Known rows, with every step that occurs
dotet-teso-zari-renu: [ 0.62 -0.66 -0.30  0.25 -0.76 -0.23 -0.99 -1.37  0.15 -0.04  0.77  0.54
 -0.62 -0.47  1.66 -0.22 -3.18  1.20 -0.55  0.68  0.10 -1.52 -0.77  0.31
 -0.46 -0.44 -1.17  0.47]
dotet-gemur-teso-sako-seti: [ 0.85 -0.80 -1.57 -0.30  1.23  1.24  1.78 -0.02  0.82 -0.73  0.59  1.27
 -0.49 -3.74 -6.78 -0.97 -1.83 -1.35 -1.39  0.16 -0.77  0.56 -4.54 -0.89
  0.41  0.39  0.26  0.27]
sako-teso-zari-renu: [ 1.24 -0.85  1.87 -0.02 -1.34 -0.48 -0.88 -1.82 -1.31 -0.50  0.87  0.63
 -1.07 -0.12  0.67  0.08 -2.77  2.33 -0.07  0.26 -1.04  0.10  0.30 -1.03
 -0.57 -0.11  0.04  0.39]
bodubim-renu-sako: [ 0.99 -1.82 -0.86 -0.89 -1.75  0.24 -1.33 -0.89  1.41  0.43 -0.42  1.35
 -0.58 -1.32 -0.75 -0.90 -1.76  0.66  0.80  0.54 -1.16 -1.11  1.80 -0.66
  3.47 -2.24  1.33 -0.25]
gemur-demupem: [ 0.01 -0.44 -1.08 -1.34  0.67  0.84  1.84 -0.70  0.43 -0.12 -0.62  0.58
 -1.98  0.31 -3.83 -0.86 -0.54 -1.90  0.15 -0.10 -2.11  1.07 -1.56  2.48
 -2.34 -0.18 -1.67  0.08]
bodubim-renu: [ 0.60 -1.04 -1.19 -0.94 -1.51  0.41 -0.27 -0.40  1.38  0.58 -0.40  0.68
 -0.07 -0.76 -2.13 -0.19 -1.20 -1.33  1.45  0.57 -1.87 -0.49 -0.42  0.27
  2.89 -0.56 -0.67 -0.32]
duzas-dofemib-duris: [ 1.71 -0.09  0.72 -2.55 -0.18  1.89  0.71 -1.21  0.39  0.51 -2.34  0.94
 -1.97  0.12  0.71 -0.16 -2.42 -2.95 -1.99 -0.29 -1.78  0.07  0.95  3.62
  0.22  1.96 -2.17 -0.10]
sako-teso: [ 0.36 -0.93  0.81 -0.78  0.05  0.26  0.71 -1.57 -0.24 -0.32  0.01  0.79
 -2.63 -1.17 -1.06 -0.63 -2.42  0.29 -1.45  0.29 -2.00 -0.45 -0.84  0.23
 -1.72  0.31 -0.29  0.09]
renu-sako-seti-dofemib: [ 0.44 -0.65 -0.75 -1.32  0.25  1.49  1.74 -1.99  0.03 -1.15 -1.58  2.47
 -2.81 -0.55 -3.14 -0.32 -1.72 -1.36 -2.73  0.28  0.26  0.35 -0.63  0.86
 -0.99 -1.38  1.13 -0.77]
duzas-dofemib: [ 1.27 -0.21 -0.27 -2.14  0.07  1.00  1.07 -1.25  0.15 -0.17 -1.50  1.12
 -1.98  0.82 -0.69 -0.34 -1.74 -2.13 -1.42 -0.08 -2.00 -0.24  0.38  2.17
 -0.40  1.31 -2.13 -0.34]
zari-renu-sako: [ 1.34 -1.64  0.19 -0.83 -1.76  0.15 -1.42 -1.47  0.62  0.25 -0.34  1.29
 -1.78  0.50 -1.02 -0.57 -1.47  2.67 -0.52  0.57 -1.10 -1.43  2.38  0.05
  0.44 -2.45  0.61 -0.13]
duris-dofemib: [ 0.37  0.06  1.15 -1.62 -0.16  0.75  0.89 -1.24  0.86  0.22 -1.34  1.29
 -2.07  0.25  1.48  0.22 -1.67 -1.65 -0.41  0.08 -1.86  0.67 -1.69  2.63
 -1.78  0.57 -1.18 -0.81]
demupem-gemur-dotet-teso-sako: [-0.47 -1.15 -4.24 -0.05  1.48  0.45  0.50 -0.22 -1.25 -0.18  1.83 -0.35
 -1.24 -3.01  1.79 -1.73 -2.17 -0.72 -2.22 -0.65 -0.54 -1.77 -1.33 -1.11
 -1.86  0.04 -0.48  0.67]
zari-teso-sako-seti-dofemib-duris: [ 0.65 -1.27  2.80 -0.30  0.01  1.63  1.05 -1.72 -0.55 -1.37 -1.75  1.20
 -1.45 -2.74 -1.35 -0.25 -3.00 -3.14 -2.00 -0.61 -0.11  1.26 -1.85  1.58
 -1.00  0.42  0.53  0.03]
seti-sako: [-0.36 -0.43  1.10 -1.03 -0.03  0.89 -0.80 -1.22  0.23  0.53 -1.49  0.72
 -2.58 -0.88 -2.34  0.29 -1.94 -0.30 -0.67  0.42 -1.73  0.57  0.92  1.81
 -0.05 -1.12 -0.92 -0.17]
gemur-dotet-teso-zari-renu: [-0.07 -0.68 -2.49  0.87 -0.20  0.03 -1.21 -0.61 -0.54  0.24  1.89  0.09
 -0.81 -0.78  1.80 -0.09 -2.28  1.20 -0.94  0.26  0.77 -1.55 -1.12 -1.14
 -0.68  0.68 -1.15  0.41]
teso-sako: [ 0.08 -1.42  0.17 -0.42  0.54  0.49  0.02 -0.97 -0.24 -0.20 -0.54  0.76
 -2.16 -1.34 -1.00 -0.58 -2.41 -0.76 -0.50  0.19 -1.98 -0.76 -0.38  0.70
 -0.21 -1.40 -0.33  0.22]
demupem-gemur-dotet-teso-zari-renu-sako-seti: [ 0.80 -1.05 -4.67 -0.04 -0.67  0.59 -0.45 -0.95 -1.74 -0.68  1.89  1.20
 -0.20 -2.06  0.36 -1.32 -2.46  1.70 -2.36 -0.18  2.28 -1.57  0.56 -2.49
  0.01 -2.22  1.65  0.44]
sako-renu: [-0.04 -1.49 -1.44 -1.56 -1.08  0.53 -1.33 -0.63  0.26  0.50 -1.23  0.86
 -1.21 -0.03 -0.49  0.11 -1.33 -0.59 -0.95  0.83 -1.64 -0.30  1.46  0.20
  0.08 -0.16 -1.07 -0.19]
zari-renu-bodubim: [ 1.30 -0.21 -1.29 -0.48 -1.55 -0.03  0.21 -1.00 -0.30  0.16 -0.12  0.61
 -0.50  1.30 -1.14  1.19 -0.64  1.94  1.60  0.13 -2.34 -0.91 -0.23  0.17
 -0.81 -1.22 -0.07 -0.27]
gemur-dotet: [-0.55 -0.71 -2.32 -0.54  0.52  0.96  0.65 -0.18 -0.11  0.56  0.27  0.45
 -1.78 -0.67 -2.10 -0.46 -0.69 -0.84 -1.09  0.14 -1.18 -0.92 -1.39  0.13
 -1.34 -0.02 -1.36 -0.20]
dofemib-duris: [ 0.47 -0.41  0.39 -1.73 -0.21  1.69  0.51 -0.78  0.81  1.01 -1.57  0.73
 -1.39 -1.10 -0.85 -0.42 -2.28 -1.73 -1.27  0.25 -1.51 -0.26 -0.39  2.95
 -0.58 -0.84 -1.39  0.06]
dotet-gemur: [ 0.60  0.14 -0.43 -1.15  0.72  0.95  1.11  0.01  1.58  1.05 -0.96  0.23
 -0.64 -0.79 -2.94  0.21 -0.93 -0.17 -0.28  0.02 -2.16 -0.36 -4.32  0.61
 -0.70 -0.09 -1.21 -0.17]
demupem-gemur-teso-sako: [ 0.71 -1.24 -1.70 -1.41 -0.11  0.14  1.57 -0.57 -1.03 -1.03  1.88  0.67
  1.08 -3.06 -1.15 -2.76 -1.48 -0.53 -1.67 -0.38 -1.97  0.77 -0.01 -0.46
 -1.75 -1.16 -0.86  0.70]
seti-dofemib: [ 0.05  0.03 -0.03 -1.40  0.30  0.91  1.91 -1.46  0.12 -0.30 -1.05  0.91
 -1.67  0.47 -0.82  0.07 -0.92 -1.70 -1.62  0.00 -1.75  1.00 -1.86  1.81
 -2.54  0.72 -1.62 -0.63]
demupem-gemur-teso: [ 0.75 -0.45 -2.41 -2.16 -0.70  0.39  2.39 -0.43 -0.18 -0.57  1.63  0.84
  1.67 -2.22 -2.17 -2.76 -0.59 -0.81 -1.98 -0.08 -1.73  0.98 -0.83  0.40
 -2.76 -1.13 -1.90  0.32]

Rows
[ 0.56 -2.38  0.60  0.51 -1.35 -0.80 -1.91 -1.00 -1.10 -0.93 -0.55  0.40
  0.08 -1.88  2.70  0.29 -1.93  1.53  1.28 -0.17 -2.15 -0.81  1.84 -2.16
 -0.44 -0.72  1.71  0.40] -> zari-teso-sako-renu-bodubim
[ 0.15 -1.43 -0.99 -0.49  0.90  1.23  0.70 -0.97 -0.46 -0.76 -1.07  1.48
 -2.83 -1.80 -5.10 -0.19 -2.93 -2.39 -0.91  0.46 -0.71 -0.67 -1.72  0.85
  0.73 -1.95  0.52 -0.05] -> teso-sako-seti
[ 0.31 -2.18  2.65  0.39 -0.30 -0.24 -0.49 -1.14 -0.23 -0.78 -0.07  0.45
 -0.98 -2.50 -0.24 -1.33 -2.62 -0.04  0.10 -0.10 -1.45 -0.97 -0.29 -0.16
 -1.09 -1.54  0.04  0.52] -> zari-teso-sako
[ 0.73 -1.66 -1.21 -0.60 -0.11  0.26 -1.20  0.26  0.77 -0.04  0.74  0.46
  0.34 -2.75 -1.45 -0.63 -1.03  0.51 -1.00  0.19 -1.80  0.75 -1.26 -2.21
  0.55  1.89 -0.29  0.44] -> dotet-gemur-teso-sako-renu
[ 0.16 -3.00  1.64  0.09 -1.21 -0.46 -2.66 -0.97 -0.37 -0.65 -0.64  0.40
 -0.77 -2.12  1.25 -0.75 -2.31  0.32 -0.09  0.22 -1.48 -0.55  1.95 -1.33
 -0.03 -0.37  0.37  0.47] -> zari-teso-sako-renu
[ 1.07 -1.85 -1.89 -0.95 -1.53  1.03 -0.49 -0.87  1.23 -0.20 -0.97  2.17
 -1.15 -1.85 -4.62 -0.60 -1.99 -0.75  0.37  0.84  0.14 -1.10  0.76 -0.66
  4.54 -2.83  2.20 -0.49] -> bodubim-renu-sako-seti
[ 0.81 -0.83 -0.32 -0.30  0.96  0.41  0.94 -0.01  0.95 -0.18  1.16  0.50
  0.15 -3.19 -2.92 -1.21 -1.43  0.28 -0.79 -0.08 -2.04  0.33 -3.40 -0.98
 -0.61  0.89 -0.57  0.47] -> dotet-gemur-teso-sako
[-0.08 -0.33 -3.89 -1.56  0.12  0.91  1.51  0.13 -1.14  0.38  0.92  0.00
  0.11 -0.90 -1.20 -1.28  0.05 -0.87 -1.51 -0.59 -1.46 -0.11 -1.06 -0.32
 -2.14 -0.98 -1.42  0.01] -> demupem-gemur-dotet
[-0.03 -2.24 -0.68 -0.79 -0.34  0.29 -2.08 -0.77 -0.43 -0.09 -0.92  0.70
 -1.92 -0.91  0.49  0.04 -2.19 -0.45 -0.57  0.50 -1.77 -0.48  1.89 -0.46
  1.08 -0.21  0.04  0.19] -> teso-sako-renu
[ 0.85  0.02 -1.17 -1.06  0.36  0.73  1.72  0.09  1.82  0.32  0.86  0.68
  0.85 -2.30 -3.72 -1.27 -0.62 -0.05 -1.09  0.19 -1.87  0.58 -4.33 -0.30
 -1.40  1.07 -1.66  0.13] -> dotet-gemur-teso
[ 0.56 -1.35 -1.22 -1.15  0.04  1.28  0.59 -1.39  0.42 -0.46 -1.34  2.40
 -2.73 -1.52 -4.41 -0.90 -2.56 -0.53 -1.82  0.75  0.12 -1.27  0.18  0.60
  0.46 -3.38  1.45 -0.34] -> renu-sako-seti
[ 1.59 -0.24  0.75  0.28 -1.44 -0.83 -0.20 -1.88 -2.09 -0.81  0.82  0.59
 -0.25  0.06  2.04  1.01 -2.37  3.57  1.30 -0.12 -1.76 -0.21  0.29 -1.75
 -1.12 -0.41  1.38  0.32] -> sako-teso-zari-renu-bodubim
[ 0.30 -1.60 -0.42 -0.33  0.28  0.18  0.59 -0.83 -0.03 -0.87  1.20  1.10
 -0.80 -2.88 -2.38 -2.01 -2.11 -0.55 -1.28  0.36 -1.65  0.15 -0.20  0.04
 -0.90 -0.22 -0.76  0.48] -> gemur-teso-sako
[ 0.32 -1.44 -2.21  0.98 -0.57 -0.13 -2.20 -1.13 -0.48  0.10  1.74  0.84
 -1.44 -1.42  3.28 -0.90 -2.73  3.18 -1.61  0.31  1.57 -2.50  1.31 -2.13
 -0.14 -0.81  0.83  0.44] -> gemur-dotet-teso-zari-renu-sako
[ 2.39  0.21  0.66 -0.94 -1.06  1.72  0.73 -1.24  0.33 -0.59 -0.06  1.93
  1.30 -2.08 -1.25 -0.18 -1.72  1.02 -2.39 -0.37  1.24  2.48 -2.04 -0.69
  0.46  1.05  1.18  0.02] -> dotet-gemur-teso-zari-renu-sako-seti-dofemib-duris
[ 0.77 -0.73  3.38  0.17 -1.43 -0.38 -2.58 -2.22 -1.58 -0.28  0.09  0.48
 -2.06 -0.49  0.63  0.88 -3.17  2.92 -0.14  0.18 -1.01  1.36  2.24 -0.68
  0.49 -0.03  0.51  0.42] -> seti-sako-teso-zari-renu
[ 0.33 -1.63 -1.87 -0.41 -0.46 -0.08 -1.44 -0.76 -1.30 -0.35 -0.95  0.70
 -1.10 -0.70  1.68  1.00 -1.75  0.87  0.83  0.10 -2.53 -0.78  1.77 -1.21
  0.51 -0.63  1.39  0.14] -> teso-sako-renu-bodubim
[ 0.38 -2.17  1.58  0.40  0.05  0.42  0.22 -1.20 -0.35 -1.42 -0.64  1.33
 -1.59 -2.99 -3.99 -0.86 -3.10 -1.60 -0.46  0.14 -0.28 -0.72 -1.43 -0.09
 -0.19 -2.13  0.91  0.27] -> zari-teso-sako-seti
[ 0.77 -1.36  1.96 -0.29 -0.24 -0.24 -0.65 -2.20 -1.42 -0.83  0.20  1.61
 -1.88 -2.27  2.73 -1.43 -3.81  2.62 -1.58  0.21 -0.38 -0.63  1.75 -1.26
 -0.66 -1.88  2.06  0.54] -> renu-sako-teso-zari
[-0.68 -1.75 -4.89  1.11  0.73 -0.06 -1.72 -0.27 -1.14 -0.22  0.97  0.09
 -2.08 -2.04  3.82  0.67 -2.08  0.84 -0.73 -0.07 -0.81 -2.32  0.58 -2.82
 -0.21  1.70  1.15  0.41] -> gemur-dotet-teso-sako-renu-bodubim
[ 1.59 -2.01  1.30 -0.37 -1.65 -0.35 -1.47 -2.14 -0.21 -0.40  0.57  1.20
 -2.92 -0.22  0.13 -0.71 -2.33  3.75 -1.24  0.39 -1.23 -1.25  2.68 -1.39
 -0.23 -1.05  1.70  0.09] -> zari-renu-sako-teso
[ 0.27 -0.77 -2.92  0.77  0.11  0.81 -0.15 -1.81 -1.05 -1.22  1.03  1.67
 -2.16 -0.85  0.83  0.09 -2.37  0.89 -3.09  0.02  2.72 -0.74 -0.59 -1.81
 -0.51  0.48  1.37 -0.21] -> gemur-dotet-teso-zari-renu-sako-seti-dofemib
